Each row was made from one walk, in order. Every step used is in the known rows, and no mark comes twice. Write each row's walk.
In the rows, zero is written as 128.
Known rows
A-H-Y-Z-V: [145 172 110 155  83 137 127 202 116 120 152 148 149 109 115 135  67 127
 134 127 149 140 123 143 189 114 152 122 137 133 122 121 134 114 122 118
 131 130 145 124 137 149 141 172 149 119  89 157 125]
G-H-Y-Z-A: [134 174 115 115  67 152 129 168 117 119 156 143 156 122 133 132  80 107
 149 126 163 144 119 152 237 119 146 126 155 129 113 130 163 146 106 122
 106 113 146 106  79 140 136 175 172 102  71 159 123]
K-A-H-Y-Z-V: [144 143 127 130 122 134  84 161 139 123 149 139 124 122 118 124  51 121
 128 124 148 127 128 133 190 131 173 118 121 131 120 121 115 122 128 121
 137 119 140 126 131 129 137 127 126 127  86 135 119]
F-K-A-H-Y-Z-V: [120 121 134 119 156 124 130 118 130 128 135 128 131 130 100 108  73 136
 139 122 143 105 113 134 202 128 162 115 116 133 117 131 121 120 129 111
 149 137 124 129 154 111 136 113 113 129  88 140 102]
H-A-Z-Y: [132 180 120 131 100 140 166 165 130 148 151 126 139 120 137 134  99 121
 139 125 144 117 117 132 156 122 109 117 138 123 112 141  65 135 110 147
 132 131 122 124  90 138 134 120 147 130  90 112 135]
C-A-H-Y: [138  48 126 151 113 117  67 153 128 137 132 133 106 113 157 131  99 146
 150 131 113 137 128 125  90 135 133 124 128 125 139 130  92 134 127 133
 113 133 128 126 108 137 134 133 118 137 135 139 122]
A-H-Y-Z-V-X: [145 198 108 146  72 141 127 212 124 110 148 151 159 111  96 123  89 127
 125 126 145 135 125 140 186 104 157 134 135 136 122 131 130 123 126 114
 134 144 143 123 134 154 140 169 153 125  92 161 123]
Z-Y: [136 120  98  76 113 151 149 122 121 114 132 136 150 133 155 131 103 118
 117 119 146 118 123 126 127 111 127 119 137 118 119 131  73 138  94 120
 111 134 143 125 138 152 133 123 148 117 100 157 144]
V-H-A-Z: [135 167 125 201 103 135 158 178 140 143 134 129 149 123 135 101 113 112
 130 131 133 150 138 145 118 120 121 135 137 123 122 136  59 126 131 138
 122 136 124 126 132 152 129 134 122 131 116 126 138]
H-Y-Z-V: [139 224  96 105  92 141 173 169 112 111 170 139 161 107 129 149  96 116
 123 137 155 127 119 138 204 118 136 125 136 131 118 124 114 133 114 119
 120 127 139 115 106 140 137 159 176 117  80 157 128]
D-K-F: [115 104 147 103 168 109 146  75 119 132  58 125 159 148 161 116 192 138
 128 124 112 127 113 112 131 147 135 113 131 120 134 124  80 122 137 133
 134 115 123 142  82 120 124 102 114 124 183  98 152]
A-H-Y-Z: [132 140 118 164  88 137 126 200 119 128 136 146 140 113 125 127  80 123
 140 128 143 145 133 139 179 116 152 122 139 129 127 128 125 109 121 119
 120 125 145 123 117 153 139 175 145 122 102 153 128]
V-H-A-Z-Y: [145 169 113 183  97 147 157 190 137 141 137 128 156 125 137  99  91 108
 131 127 140 145 131 153 121 116 114 132 142 122 117 140  46 129 122 135
 118 137 128 124 131 150 131 131 138 126 102 137 136]
X-V-H-A-C-E: [139 106 124 181  83 119  83 184 144 105 142 127 137 114 116 119 192 129
  98 122 134 126 154 142  84 114 114 145 103 131 127 136 114 130 135 121
 123 117 123 116 156 162 117 116  96 133 143 151 111]
C-D-K-A-H-Y: [127  90 158 116 170 111  84 107 109 133 103 111 102 147 166 132 136 125
 148 120 107 107 136 136  90 141 134 124 120 125 140 134 107 108 144 126
 123 119 133 138 117 104 128 108 104 139 167  99 123]
U-C: [120  81 121 106 151 120 115  72 116 119 120 125 122 123 142 126 156 129
 101 133 127 136 117 113  87 125 130 146 113 124 137 119 170 128 126 130
 146 130 127 132 148 130 118 132 123 124 142 133 135]
D-K-A-Z: [122 130 158 119 182 122 126  96 137 149  84 125 110 152 149 114 122 128
 127 127 105 112 126 116 119 150 168 118 121 124 127 131 114 109 135 146
 143 120 125 138  91 118 126 103  96 135 147  76 143]
H-Y-Z-V-L: [149 227  97 115  77 141 205 188 111 109 168 150 174 104 123 151 109 110
 117 136 151 120 127 143 183 119 136 127 137 133 117 124  82 131 112 121
 116 133 135 117 113 131 138 151 181 105  76 162 124]
F-K-U-C-E: [ 90  32 149  86 199  96 154   4 129 132 121 108  99 151  88 126 174 138
 115 127 123  92 130 107  99 130 118 134 106 130 141 127 170 112 133 128
 150 140 118 136 167 103 117  99 100 142 166 125 112]
K-F: [115  86 131 104 139 120 156  86 132 125  84 131 159 130 146 122 180 134
 122 122 130 141 119 114 151 139 128 104 131 117 134 118  51 136 121 124
 119 116 127 133 121 133 128 112 117 124 146 127 153]
D-K-A-C-E: [116  93 159 112 178 121  71  75 153 141  91 112  93 149 157 124 156 131
 111 132 109 112 127 103  59 145 147 126 118 130 136 130 177 121 143 140
 129 112 121 139  96 125 115  86  99 131 176  81 122]
G-H-A-Z-V: [132 188 135 129  72 133 112 161 112 140 157 131 146 123 138 146  92 135
 137 121 158 127  93 155 205 124 150 116 144 130 113 126 145 147 115 144
 144 119 131 123  98 130 135 151 144 121  83 122 130]
U-C-A-H-Y: [132  19 125 138 139 106  63 123 120 131 125 124  96 109 143 125 113 140
 132 135 109 144 114 120  63 134 123 144 113 128 141 119 170 128 135 134
 144 134 126 130 129 117 123 137 119 132 146 128 117]
G-H-Y-Z-A-C-E: [131 149 124 120  66 153 114 167 136 123 157 134 132 122 127 141  96 109
 143 130 159 143 119 146 183 117 137 127 155 135 120 128 232 146 112 124
  98 113 140 108  81 137 128 168 175 106  84 151 112]
F-K-U-C: [ 89  56 140  93 198  95 165  14 117 128 112 110 115 143  86 117 169 142
 118 130 129  98 125 106 130 131 123 131 112 129 136 122 158 112 127 123
 158 137 116 138 163 108 123 104  99 138 159 131 116]
H-Y-Z: [126 185 103 121 101 142 188 168 116 121 150 138 158 111 138 135 117 107
 128 140 148 132 135 134 190 117 138 129 139 126 124 133  95 127 108 121
 103 123 139 112  81 150 136 161 171 118  96 154 129]
C-D: [119  88 134 102 139 128 134  88 112 123 130 121 114 134 157 152 180 135
 127 120 116 119 138 130  80 123 111 125 119 120 142 128  88 134 121 120
 105 135 133 130 170 125 128 121 115 139 153 135 141]
A-Z: [123 140 131 133 124 138 181 147 134 144 115 140 119 126 127 136 121 131
 123 125 124 135 125 124 115 128 149 106 131 126 128 125 110 117 115 141
 127 134 131 128 136 144 132 146 115 135 113 121 156]
D-K-U-C-A-Z: [113  68 161 112 201  92 126  55 128 148  96 117  88 148 108 131 155 148
 126 132  91 112 119 105  67 156 133 131 116 129 143 118 176 108 150 153
 163 125 120 145 103  92 119 109 106 142 191  79 139]
F-K: [ 99  97 128 103 160 121 168  63 114 129 109 122 143 137 135 113 163 141
 125 126 130 106 120 116 139 122 128 122 121 123 127 137 101 128 115 118
 131 145 119 130 157 135 128 111 104 130 129 142 126]
A-C-D-K: [108 112 140 128 150 124 108 107 126 133  97 105 106 131 146 144 198 144
 121 129 106 128 125 113  35 129 106 121 131 134 141 123 203 126 134 129
 126 121 115 142 138 124 123 112 109 130 179  98 126]

Which walk is each row?
[139 213 101 156  80 157 142 189 147 125 168 136 161 108  96 136 100 129
 106 137 148 150 117 140 172 117 121 131 130 134 114 120 140 155 130 121
 138 137 127 125 159 142 132 144 163 116  88 145 124] -> Y-Z-V-H-A-C
[147 116 113 129  84 131  89 190 140 122 154 147 130 108 106 133  91 149
 136 132 113 133 119 131 126 125 140 129 122 133 132 132 103 151 134 126
 128 157 133 123 129 137 136 143 143 137 111 149 118] -> C-A-H-Y-Z-V-X
[125 101 155 117 166 122 109 128 119 135 112 122 108 146 148 133 127 124
 149 122 106 112 137 141 111 138 136 124 119 127 136 134 112 113 143 125
 118 121 135 133 114  98 129 125 121 135 150 101 122] -> C-D-K-A-H-Y-Z
[137 165 100 176  97 151 168 197 128 116 139 137 170 118 137 102 105  98
 123 136 141 157 148 157 142 113 135 140 141 123 126 134  68 122 123 115
  96 134 140 114 122 162 130 163 157 114 100 168 131] -> V-H-Y-Z
[139  53 117 109 129 139 135 148 144 149 132 136 102 125 142 142  78 142
 144 126 106 132 120 126  68 140 124 102 126 122 129 130  83 147 112 144
 112 149 125 126 127 126 132 122 130 139 109 124 141] -> C-A-Z-Y
[112 176 120 159  99 128 112 134 136 136 142 112 127 108 147 132 172 133
 122 140 144 130 123 110 122 123  97 129 138 130 126 133 128 147 120 136
 130 113 111 130  89 145 128 107 132 129 133 106 115] -> H-A-C
[127 140 143 120 145 125  97  66 148 132 124 115  81 141 102 142 156 142
 141 125 117 123 145  94  95 135  80 126 142 135 129 123 224 137 139 127
 128 117 109 137 152 103 121  85 109 133 160 106 122] -> Z-A-C-D-K-U
[112  90 161  94 182 103 143  46 109 131 107 112 107 156 136 154 199 141
 133 121 101  96 144 123  77 140 110 127 121 123 146 126 113 113 140 131
 129 124 130 144 138  99 124 103 105 144 197  98 140] -> C-D-K-U
[116  50 149  91 199 105  84  46 114 128 105 107  92 143 153 130 171 129
 118 126 100 118 123 120  50 142 119 146 100 125 143 123 174 123 146 132
 148 123 122 141 145  88 114 105 104 137 178  92 126] -> U-C-D-K-A
[121 156 140 144  78 134 129 160 115 142 140 134 146 129 144 135 109 125
 145 123 151 135 107 152 189 124 147 117 146 126 118 133 133 142 110 144
 130 115 134 120  73 135 134 155 140 121  93 114 131] -> G-H-A-Z
[128  92 152  85 183 128 126 103 124 138 104 115 101 156 159 136 130 127
 141 116 102 102 128 136  68 142 133 114 118 122 131 133  98 121 130 134
 122 128 128 139 131  99 126  96 111 140 148  91 138] -> C-D-K-A-Z-Y
[153 217 107 146  86 132 104 138 119 115 162 130 162 118 138 127 115 129
 110 128 155 132 114 141 144 117 119 140 131 126 117 123  68 147 135 126
 144 137 127 130 175 145 130 119 130 125 108 146 131] -> Z-V-H-A
[110 102 153  99 191  95 121  35 114 129  94 117 113 152 120 129 179 138
 112 132 108 110 127 103 103 143 133 141 121 127 141 119 167 103 143 140
 160 117 126 147 105 104 118 110 108 134 197  91 139] -> D-K-U-C
[127  98 156 102 191  91 114  60 124 142 110 119  91 146  97 142 140 154
 121 133  97 110 113 108  83 157 133 129 116 134 138 111 189 113 154 153
 176 128 115 150 120  89 120 110 105 144 182  79 139] -> D-K-U-C-A-Z-V
[121  35 157 112 189 106  67  69 113 133 100 113  89 142 143 123 149 131
 124 122 101 123 118 125  55 138 128 147 102 127 144 120 182 114 152 131
 154 124 126 146 154  89 116 113  99 135 176  93 124] -> U-C-D-K-A-H
[134 209 101 133  91 151 152 174 140 120 157 134 134 106 113 135 100 111
 141 140 151 144 136 118 188 119 110 127 151 133 116 131 168 136 112 119
 107 119 126 110  93 141 133 144 171 117  85 148 117] -> H-Y-Z-A-C
[130 120 149  88 181 109 106  83 123 125 110 115 100 139 109 130 157 134
 110 124  97 113 111 126  52 137 135 147  99 134 136 124 196 124 155 136
 171 148 117 143 166  87 116 107 106 146 159  87 128] -> U-C-D-K-A-Z-V-X
[123 137 131 122 132 150 155 122 160 138 116 132 124 130  93 137 138 132
 140 128 117 146 127 108 159 139  88 115 136 133 122 124 183 153 139 122
 116 123 116 128 132  93 125 115 150 119 128 113 127] -> Y-Z-A-C-D-K-F
[134 166 112 112 102 166 167 132 152 128 153 153 134 126  95 139  96 123
 130 129 141 145 138 110 200 121 116 129 132 125 115 134 130 156 117 121
 110 139 135 114 145 128 131 140 155 116  85 150 136] -> Y-Z-A
[144 185  99 186  88 157 143 202 149 121 142 134 152 113 121 100  96 100
 132 138 145 172 145 143 142 113 113 140 151 131 118 133 138 133 126 114
  99 128 128 114 136 156 129 150 157 110  94 164 118] -> V-H-Y-Z-A-C
[ 88  43 147  90 204  92 169   8 112 129 115 103 104 146  91 127 187 144
 126 125 119  92 127 115 107 131 109 129 108 129 141 124 149 112 133 119
 153 137 115 141 180  89 122  99  96 146 169 128 116] -> F-K-U-C-D
[103 107 149 123 165 113 124  79 134 134 101 102  94 137 125 151 195 148
 120 130 105 117 133 109  46 135 107 117 133 135 145 118 202 116 137 130
 130 114 115 146 134 117 122 105 105 137 193  91 125] -> A-C-D-K-U
[156 162 119 143  93 137  81 147 133 124 143 144 116 120 124 123  79 124
 157 121 149 143 140 112 179 117 114 133 150 129 117 132 151 123 123 122
 117 128 128 120 137 141 133 131 124 125 102 151 125] -> Z-A-H-Y
[143 177 113 182 112 146 135 185 139 125 129 123 142 124 126 105 115 103
 142 133 127 156 146 148 107 122 104 145 146 132 125 137 152 128 141 118
 100 130 126 121 129 134 125 142 152 115 126 139 117] -> V-H-Y-Z-A-C-D-K
[126  57 131 129 134 128 134 134 145 154 123 134  93 122 141 142 112 154
 141 132 100 134 128 118  61 146 133 109 120 122 136 126  91 145 122 147
 118 145 119 127 125 125 130 125 113 147 129 113 141] -> C-A-Z
[151 188  98 175  88 153 152 184 138 117 143 141 160 120 125  99  88  95
 133 134 146 162 150 149 164 111 118 147 145 125 118 137  93 130 127 115
  96 135 136 112 134 151 130 152 158 115  91 172 127] -> V-H-Y-Z-A
[157 154 104 164  76 136 129 214 131  91 148 150 159 112 102 110 135 115
 117 120 139 136 161 149 176 113 127 146 118 129 116 135  94 128 124 108
 111 119 136 104 152 160 128 142 120 120  98 183 122] -> X-V-H-Y-Z-A
[144 130 118 169  83 118 106 183 121 101 139 136 162 117 124 106 177 128
 106 119 134 122 155 147 141 114 123 146 106 124 122 137  49 132 127 118
 131 119 129 116 149 162 126 122  94 130 129 159 125] -> X-V-H-A
